What can hang from each mark
j_308: j_47 j_880
j_459: j_436 j_880
j_455: j_436 j_880
j_47: j_880
j_361: j_383 j_880
j_474: j_383 j_880
j_25: j_383 j_880
j_383: j_25 j_361 j_436
j_880: j_308 j_455 j_459 j_474

Every row comes from one small tree of marks. The marks that hang from a mark follow it in brackets, in the order of their numbers. Every link used is in the known rows. Which tree was each row made from?
(in the rows, 128 means zero)
Known rows
j_455[j_880[j_474]]: [106 138 132 116 141  99 125 139 152 119 130 122 109 110 144 121 137 136
 124 117  82 167 144 106 131 126 141  99 160 135 129 121 108 138 133 136
 136 124 124]
j_47[j_880[j_308 j_459 j_474]]: [116 130 145 125 100 133 134 106 124 127 131 127 124 135 141 111  92 123
 143 116 116  95 126 131 142 131 114 111 114 115 140  80 106 144 133  97
 135 118  95]
j_459[j_436 j_880]: [158 157 138 114 192 121 143 151 146 120 135 141 103 120 168 131 187 103
 117  44 150 185 146 152 138 128 177 122 146 119 116 129 163 129 154 122
 119 106 148]
j_474[j_383]: [ 91 135 111 143 144 134 128 173 125 109 100 140 101 128 126  96 148 138
 144  83 111 177 150 142 159  91 118 140 139 101 125 147 153 120 125 123
 119 126 162]
j_455[j_436 j_880[j_308 j_459]]: [127 140 152 119 101  71 139 140 138 164 112 122 107 113 146 129 133 139
 144 147 159  90 154 104 156 164 120 136 130 177 153 133 126 111 108 153
 130 143 146]
j_880[j_474]: [102 136 127 127 135 133 128 141 144 120 127 126 105 116 152 111  94 131
 127  99  87 173 137 126 138 104 129 107 165  99 123 127 121 137 141 120
 129 121 122]
j_880[j_459 j_474]: [125 135 137 117 106 129 130 135 140 124 123 129 111 107 151 115  54 128
 127 106  95 145 140 124 139 106 112 100 157 115 123 118 130 142 117 122
 139 116  98]
j_880[j_455]: [ 94 125 116 117 147 142 139 137 133 135 120 126 103 126 121 126 102 128
 129 108 121 169 150 122 120 118 128 127 147 122 143 132 131 133 134 127
 121 151 145]
j_361[j_383]: [130 126 119 124 150 143 129 149 137 133  98 133 108 133 151 106 151 155
 121 122 105 164 127 122 154 142 142 127 154  91 115 151 125 119 143 120
 108 147 133]
j_308[j_47 j_880[j_455]]: [106 118 109 129 164 156 124 151 146 107 161 141 131 108 104 127 162 126
 130 131 105 122 119 118  72 140 164 139 131 130 108 150  95 102 138 147
 119 145 131]
j_47[j_880[j_308 j_459 j_474[j_383]]]: [111 133 133 139 104 135 130 119 107 117 109 131 133 140 124  91  98 134
 155 118 117  94 120 142 153 110 103 121  92 122 140  88 119 144 124  89
 134 100 111]
j_455[j_880]: [102 141 132 120 152  96 133 147 151 124 127 132  92 113 138 129 180 132
 132 107  99 169 154 105 133 140 142 114 158 129 131 129 126 120 122 141
 130 147 144]
j_459[j_436 j_880[j_308 j_455 j_474[j_383]]]: [159 146 129 118 168 137 135 126 105 115 110 114 140 132 132 101 109 122
 130  87 150 142 118 169 138 106 150 125  97 159 138 121 141 148 160  98
 112  78 150]
j_474[j_383[j_361] j_880[j_455[j_436] j_459]]: [124 114 128 152 115  94 109 143 135 136 103 123 143 130  96 139 127 142
 148 201 143 129 159 139 143  80  97 162  95 144 145 143 163 134  98 152
 131 108 174]
j_383[j_25[j_880[j_455 j_459]] j_361]: [132 118 132 123 100 118 112 113 112 156 148 140 150 141 110 201 154  86
 104 173 126 138 137 123 109 146  91 133 123 136 114 120 143 139 112 140
 127 160 110]
j_361[j_383 j_880]: [161 120 114 127 159 141 129 144 124 141 108 132 113 136 156 117 190 145
 120 130 100 160 128  94 140 150 149 123 131  92 117 147 116 111 142 131
 113 143 126]
j_455[j_436 j_880[j_474]]: [109 136 147 120 132  82 130 138 160 151 123 113 113 108 154 129 142 144
 139 153 121 159 148 103 143 128 152 124 141 167 140 135 105 134 135 159
 136 123 143]
j_25[j_383[j_436] j_880[j_308 j_474]]: [118 131 132 120 162 130 136  80 115 118 136 144 136 123 140 111 122  91
 116 121 136 101  99 141 158 145 100 105 158 130 134 116 156 145 153 101
 193 126  85]
j_361[j_880]: [129 131 123 133 153 131 135 155 135 130 135 134  96 125 150 134 179 117
 128  89 105 171 153  96 134 128 138 121 149  96 118 134 130 112 135 136
 127 141 138]
j_474[j_383[j_436] j_880[j_308 j_455 j_459]]: [124 125 122 154  92 123 122 102 115 104 125 113 143 148  90 122 112 143
 134 132 169  89 126 156 141  93  98 138 118 132 153 122 156 134  94 114
 129 100 140]
j_47[j_880[j_308 j_455 j_474[j_383[j_361]]]]: [112 114 129 135 125 142 111 104 104 126 122 114 146 154  96 116 104 134
 144 170 117 110 121 148 133 106  98 135  75 126 146  98 104 152 146 106
 127 113 151]
j_880[j_455 j_474]: [ 99 124 121 112 137 146 131 125 130 130 127 115 118 120 122 118  56 131
 125 126  94 171 138 121 115  98 122 107 144 130 140 126 111 151 146 116
 125 127 121]
j_880[j_308[j_47]]: [105 136 122 137 124 144 132 160 142 106 126 140 113 117 134  97 135 130
 137  85 129 106 110 140 135 141 139 141 142  90 112 139 118  92 142 126
 108 148 152]
j_459[j_436 j_880[j_308[j_47] j_455]]: [168 145 133 111 178 144 143 136 136 120 133 135 130 119 129 114 147 109
 124  74 173 120 104 161 109 144 182 138 101 144 122 129 139 113 160 120
 107 115 155]
j_383[j_25 j_361[j_880[j_308 j_455]] j_436]: [193 103 128 146  74 124  95  88 110 146 195 111 162 166 121 224 169 113
  86 155 172 108 127 115 106 154 104 142 134 111  97 138 118 117 115 163
 105 139 148]
j_474[j_383[j_25] j_880[j_308 j_455 j_459]]: [ 98 139 106 159  67 117 127 132 104 102 108 116 155 152  98 132 131 130
 150 129 146 114 126 138 140  98  98 134 110 127 131 115 161 130  96 102
  90  90 146]
j_308[j_880]: [ 99 130 118 132 163 133 124 159 138 111 167 137 104 117 144 136 185 115
 128 100 100 149 152 115 120 136 138 115 175 115 111 140 118 115 137 137
 121 133 132]
j_455[j_436 j_880]: [105 139 146 124 147  75 140 151 157 155 118 122  98 116 148 135 184 140
 140 139 140 157 163 102 145 144 155 142 143 161 142 148 122 119 125 167
 128 145 166]
j_361[j_383[j_25] j_880[j_308 j_459]]: [186 128 119 135  77 136 123 130  95 144 119 124 147 155 158 145 165 135
 117 133 132 100 110  93 145 178 121 120 121 106  98 134 117 110 118 126
  89 131 108]
j_455[j_880[j_459]]: [120 138 136 112 128  94 135 147 149 129 125 139  94 105 136 132 142 129
 130 119 102 141 158 101 131 149 131 112 150 145 133 120 135 123 102 139
 137 147 118]
j_361[j_383[j_25[j_880[j_459]] j_436]]: [164 121 126 128  98 136 127  92 114 150 137 130 148 161 137 173 187 123
  91 141 151 126 101 132 136 168 131 129 138 113 105 140 134 134 113 129
 125 149  78]
j_459[j_880[j_455]]: [129 139 114 115 171 138 131 129 131 136 127 137 103 115 129 135 150  94
 127  76 116 165 150 123 121 124 146 119 137 133 134 122 136 138 139 121
 117 128 142]

Which tree is each row?
[111 117 112 130 155 161 119 134 140 105 167 126 145 105 108 120 121 127
 128 144  84 114 103 117  67 122 160 124 127 135 102 143  78 116 147 140
 125 126 112] -> j_308[j_47 j_880[j_455 j_474]]
[129 129 141 116  84 119 137 110 116 166 111 110 133 122 126 111   4 139
 142 162 156  87 135 124 137 122 101 129 117 173 162 123 109 147 127 127
 129 127 117] -> j_880[j_308 j_455[j_436] j_459 j_474]
[182 110 123 137 171 115 109 115 139 128 159 149 124 124 149 161 158 115
 108 139 129 132 145 109 136 148 109 127 159  95 103 144 166 120 126 159
 182 135 142] -> j_25[j_383[j_361[j_880] j_436]]
[167 128 143 123 121 118 111 153 130 116 114 132 139 117 142 117  72 147
 123 146 125 150 135 161 148  91 107 129 118 127 114 139 153 139 120 139
 142  94 132] -> j_880[j_459[j_436] j_474[j_383[j_361]]]
[122 145 142 114 108  94 133 139 134 127 120 135 100 114 136 122 129 129
 133 113 124 100 148 108 145 161 118 113 147 148 141 114 124 116 105 128
 130 145 125] -> j_455[j_880[j_308 j_459]]
[184 112 115 113 141 149 130 127 109 154  96 124 125 136 132 124 117 148
 123 167 109 129 125  87 116 152 130 118 108 128 136 134 119 129 120 125
 124 150 104] -> j_361[j_383 j_880[j_455 j_459]]
[154 125 130 109 151 151 129 134 143 112 163 129 154 102 119 125  90 138
 126 152 119 102  99 136  62 135 172 122 113 157 109 138 100 122 135 141
 132 109  91] -> j_308[j_47 j_880[j_455 j_459[j_436] j_474]]
[105 125 119 128 127 153 135 138 129 118 121 133 122 121 105 104  93 133
 134 110 134 101 109 134 112 137 135 144 118 121 130 135 114 106 140 125
 109 154 148] -> j_880[j_308[j_47] j_455]
[ 80 132 106 143 129 136 133 141  94 129 108 138 141 151 100 142 187 106
 131 116 126 175 125 137 136 115 114 142 114 132 124 137 151 135 126 117
 111 135 133] -> j_474[j_383[j_25[j_880[j_455]]]]
[139 143 155 111 135 140 139 125 124 115 126 138 138 112 139 100 114 105
 126 121 143  92  84 161 125 144 141 123 113 141 123 118 126 127 146 111
 154 132  80] -> j_25[j_880[j_308[j_47] j_459[j_436] j_474]]
[140  99 120 137 120 141  94 103 120 129 143 117 151 137  96 145  75 147
 108 170 121 144 132 153 120  87  96 136 123 127 131 146 120 152 124 144
 139 111 145] -> j_880[j_455 j_474[j_383[j_361 j_436]]]
[ 98 125 129 117 142 153 133 105 113 127 123 127 138 122 103 101 109 100
 128 143 117 101  86 139 108 132 124 123 113 139 144 117 101 133 156 106
 144 149  99] -> j_25[j_880[j_308[j_47] j_455 j_474]]
[140 136 153 124  93  93 132 134 150 145 120 121 133 100 137 110  99 144
 145 164 140  66 113 113 129 153 144 133 113 178 133 131  93 107 115 158
 133 126 125] -> j_455[j_436 j_880[j_308[j_47] j_459 j_474]]
[197  97 116 134 131 168 118  92 115 139 135 115 149 152 116 127 155 155
 106 158 156  75  80 117 101 171 154 146  98 115 124 153  92 102 139 138
 116 147 125] -> j_361[j_383[j_436] j_880[j_308[j_47] j_455]]
[142 117 120 127  99 145 120  99 113 131 121 118 143 129  99 125  28 154
 122 138 129 124 127 147 120  87 101 125 114 148 141 128 127 155 102 126
 146 110 102] -> j_880[j_455 j_459 j_474[j_383[j_436]]]
[114 139 128 137 147 118 141 152 134 100  94 123 133 138 108 111 129 149
 145 126 152 159 138 160 135  78 139 135 108 135 149 125 180 140 109 115
 127  92 149] -> j_474[j_383 j_880[j_455 j_459[j_436]]]
[ 87 130 125 110 205 114 154 118 120 160  95 151 122 120 126 108 136  93
 146 162 144 144 138 116 140 141 124 133 124 167 161 132 168 141 149 124
 184 161 123] -> j_25[j_383 j_880[j_455[j_436]]]
[114 122 135 111 123 146 138  96 131 143 128 123 132 136 118 131  69 129
 140 143 104 130 135 125 108 116 127 112  99 136 155  79 105 163 130 100
 143 124  89] -> j_47[j_880[j_455 j_459 j_474]]
[128 124 127 120 102 149 133 131 128 128 116 139 127 115 106 104  56 132
 134 121 139  72 113 133 109 144 119 139 110 134 133 128 119 112 115 126
 120 154 126] -> j_880[j_308[j_47] j_455 j_459]
[ 90 133 128 147 126 117 137 130 150 123 123 111 134 130 110 114 148 134
 154 149 167 104 116 136 123 111 152 158 114 130 147 134 129 112 135 136
 108 125 174] -> j_474[j_880[j_308[j_47] j_455[j_436]]]
[110 131 129 137 107 131 134 128 145 101 122 128 135 122 104 113 104 132
 146 132 134  82 111 136 110 119 129 132 120 119 137 115 136 115 111 115
 116 119 133] -> j_474[j_880[j_308[j_47] j_455 j_459]]
[ 78 140 114 163 129 116 127 160 126  80 107 123 117 139 123  93 181 134
 155  96 125 140 133 149 172  84 114 136 138  91 133 129 160 117 124 104
 108  93 174] -> j_474[j_383 j_880[j_308]]
[104 134 135 133 105 102 138 122 135 137 118 106 124 134 123 125 102 134
 147 153 172  99 143 127 142 112 118 138 127 150 165 118 142 133 113 124
 119 118 149] -> j_474[j_880[j_308 j_455[j_436] j_459]]
[189 113 120 134 143 146 121 111 129 141 137 125 119 148 152 143 195 151
  97 129 134 142 120 106 131 154 153 130 140  92 114 149 118 115 135 144
 129 140 117] -> j_361[j_383[j_436] j_880]
[101 128 131 132 146 155 132 130 163 107 138 141 128 124 129 106 152 129
 144 111  97 134 102 135 105 117 169 130 107  87 113 107  96 122 147 121
 138 126 117] -> j_308[j_47[j_880[j_474]]]
[197 115 120 146  79 144 110  89 103 136 155 103 169 170 159 160 165 144
  94 136 141 109  86 111 132 162 137 117 138  99  96 139  92 126 139 126
  99 108 103] -> j_361[j_383[j_25 j_436] j_880[j_308 j_474]]
[104 144 123 141  94 101 120 137 111 108 121 112 142 137 132 121 152 140
 133 118 107 134 121 122 149 128 116 116 132 145 115 121 110 130 124 123
 102 102 143] -> j_455[j_880[j_308 j_474[j_383[j_25]]]]
[145 131 142  95 138 128 150 139 135 139 116 130 116 126 131 131  67 140
 121 114 158 152 148 141 116 130 139 127 127 148 146 129 155 139 127 123
 130 140 119] -> j_880[j_455 j_459[j_436]]
[141 107 125 150 125 126  95 134 131 118 143 140 122 135 118 150 157 143
 110 125 139 149 149 159 150 102 101 157 140  94 109 159 150 120 113 156
 138 130 169] -> j_474[j_383[j_361 j_436]]
[141 142 160 112 121 128 144 112 129 121 135 120 132 140 153 114  96 130
 139 111 152 108 119 153 137 136 137 113 106 128 140  81 122 146 145  93
 139 104 101] -> j_47[j_880[j_308 j_459[j_436] j_474]]
[147 118 118 155  82 127  89 119 125 113 159 127 159 149 130 171 134 138
 103 140 124 155 123 151 138  95 103 139 144  97  87 148 129 139 119 152
 117  98 141] -> j_880[j_474[j_383[j_25 j_361 j_436]]]
[103 132 124 118 108 126 143 117 108 150 135 140 139 142 113 168 149  88
 117 125 134 148 131 119 113 143 114 122 130 142 127 112 141 142 113 119
 122 155  93] -> j_383[j_25[j_880[j_455 j_459]]]
[165 116 144 136  81 112  99  88 124 146 183 142 152 147 124 224 187  84
  82 152 160 118 129 141 124 152  92 135 150 112  96 129 149 134  98 155
 143 155 101] -> j_383[j_25[j_880[j_459]] j_361 j_436]
[108 132 134 111 161 110 155 105  99 164  87 149 128 117 123 103  85  96
 148 169 164  81 126 118 155 163  92 132 112 187 168 118 169 136 131 111
 186 160 107] -> j_25[j_383 j_880[j_308 j_455[j_436] j_459]]
[150 121 124 118 131 138 140 132 122 148 126 130 109 122 125 141 108 122
 132 120 116 136 151  90 109 136 121 120 124 133 142 123 132 124 113 134
 134 150 111] -> j_361[j_880[j_455 j_459]]
[114 129 118 137 153 151 114 153 152  91 170 137 136  97 131 117 155 126
 129 120  76 122 106 123  83 127 163 118 148 108  87 147  84 106 150 142
 124 116 116] -> j_308[j_47 j_880[j_474]]
